Each row was made from one path, in order. Every step used is in the known rows, and no mark comes twice. Write each row's path.
Known rows:
rageb -> romo -> bepu -> gare: .09; -.13; -.05; -.13; .19; .27; -.06; -.02; -.22; -.02; .17; .26; -.12; .09; -.14; .45; -.12
bepu -> gare -> lisu -> romo: -.11; .02; -.05; .03; .05; .22; -.14; -.21; .46; -.04; .39; .24; .10; -.14; -.02; -.02; -.05
romo -> rageb -> gare: .05; .02; -.12; .04; -.29; .03; .15; -.05; .04; -.12; .27; .28; -.29; -.14; -.31; .02; -.20
busom -> gare -> lisu: -.12; .02; .15; .11; .22; -.08; .08; -.21; .29; -.04; .23; .21; -.36; -.26; -.14; .01; .09
rageb -> romo -> bepu: .10; -.21; -.07; -.02; .20; .32; .05; .14; -.20; .02; .14; .19; -.18; .11; -.01; .43; .00
romo -> rageb: .05; -.15; -.24; .13; -.04; .10; .07; -.03; -.01; -.14; .15; .37; -.20; -.13; -.15; .05; -.25
rageb -> gare -> busom -> romo: -.01; .20; .11; -.05; -.24; .00; .12; -.01; .01; .25; .35; .29; -.04; .03; -.19; -.20; -.04
rageb -> romo -> bepu -> gare -> busom: -.02; -.05; -.10; -.17; .22; .32; .01; -.06; -.39; .05; .20; .26; -.09; .07; -.03; .29; -.22
bepu -> gare: .10; .06; -.10; -.05; .00; .09; .01; -.17; .10; .00; .28; .35; -.11; -.11; -.14; .11; -.10
bepu -> romo -> rageb -> gare -> lisu: .02; -.08; -.03; .08; -.28; .09; .00; .02; .37; .09; .31; .34; -.46; .01; -.20; -.13; -.17
lisu -> romo: .11; -.05; -.14; .06; .01; .33; -.02; -.04; .27; .00; .30; .26; .11; -.07; .00; .07; .02
busom -> romo -> bepu -> gare: .05; .09; -.03; -.17; .04; .08; -.09; -.07; -.16; .08; .19; .41; -.04; .06; -.29; .24; -.08
busom -> romo -> bepu: .09; .00; -.06; -.07; .05; .14; .01; .08; -.15; .12; .15; .35; -.10; .09; -.17; .24; .02
busom -> romo: .10; -.03; .03; .06; -.03; .04; -.05; .08; .15; .19; .20; .37; -.01; .05; -.14; -.01; -.01
romo -> bepu: .07; .03; -.22; -.06; .08; .24; .17; .02; -.17; -.06; .22; .27; -.28; -.08; -.05; .33; .04
romo -> bepu -> gare -> lisu: -.14; .09; -.10; -.09; .12; .12; .05; -.16; .01; -.07; .31; .27; -.25; -.13; -.08; .24; -.03
busom -> gare: .10; .04; .09; .06; .19; -.02; .07; -.15; .08; -.04; .16; .29; -.32; -.23; -.21; .12; .03
lisu -> romo -> rageb -> gare -> bepu: -.14; .13; -.23; -.01; -.31; .28; .06; -.02; .32; -.22; .54; .24; -.03; -.03; -.26; .22; -.16

Which path is each row?
.01; -.14; -.32; .04; -.10; .27; -.04; .13; .25; .00; .39; .51; -.32; .14; -.09; .21; -.21	gare -> bepu -> romo -> rageb
-.15; -.02; -.16; -.01; .16; .38; .03; -.02; .19; -.08; .32; .16; -.06; -.10; .06; .21; .08	gare -> lisu -> romo -> bepu
.02; .21; -.07; -.05; -.20; .11; .28; -.09; .00; .10; .41; .21; -.23; -.12; -.09; -.11; -.02	rageb -> gare -> busom
.07; .10; -.19; -.16; .06; .18; .05; -.14; -.21; -.06; .24; .33; -.20; -.10; -.15; .33; -.09	romo -> bepu -> gare
.02; -.17; -.25; .12; -.02; .30; -.07; -.07; .15; -.16; .17; .34; .07; -.11; -.13; .03; -.25	lisu -> romo -> rageb
.04; .02; .06; .03; -.34; -.07; .01; .02; .07; .04; .20; .36; -.10; .01; -.44; -.08; -.21	busom -> romo -> rageb -> gare
-.20; -.10; -.13; .10; -.01; .17; -.18; -.25; .31; -.18; .27; .31; .09; -.16; -.15; -.05; -.31	bepu -> gare -> lisu -> romo -> rageb
-.14; .13; -.22; .00; -.33; .09; .20; .01; .18; -.19; .52; .26; -.28; -.06; -.27; .25; -.16	romo -> rageb -> gare -> bepu
.21; -.23; -.20; .11; -.07; .21; -.09; .08; .11; .06; .13; .50; -.31; .05; -.12; .00; -.26	bepu -> romo -> rageb
-.03; .26; .01; -.19; -.17; .11; .17; .01; -.28; .18; .30; .27; -.15; .06; -.22; .04; -.02	rageb -> gare -> busom -> romo -> bepu
-.09; .05; -.02; .04; .04; .01; .00; -.17; .31; .00; .36; .28; -.17; -.15; -.05; .01; -.04	bepu -> gare -> lisu
.10; .16; -.09; -.10; -.32; .25; .10; .14; .42; .18; .62; .36; -.38; .17; -.13; .21; .11	rageb -> gare -> bepu -> romo
-.11; -.01; -.10; -.01; -.05; -.01; -.13; -.16; -.16; .06; .14; .50; .10; -.01; -.28; -.19; -.49	bepu -> gare -> busom -> romo -> rageb
-.01; .13; -.13; -.07; .03; .13; .07; -.22; -.08; .06; .32; .35; -.07; -.14; -.04; -.05; -.20	bepu -> gare -> busom
-.12; .15; -.03; -.08; -.12; .30; .12; -.06; .23; -.09; .42; .08; -.14; -.08; -.10; .17; .15	rageb -> gare -> lisu -> romo -> bepu
-.16; .05; .06; -.02; .33; .20; -.01; -.21; .13; -.16; .22; .16; -.19; -.21; -.13; .21; .09	busom -> gare -> lisu -> romo -> bepu
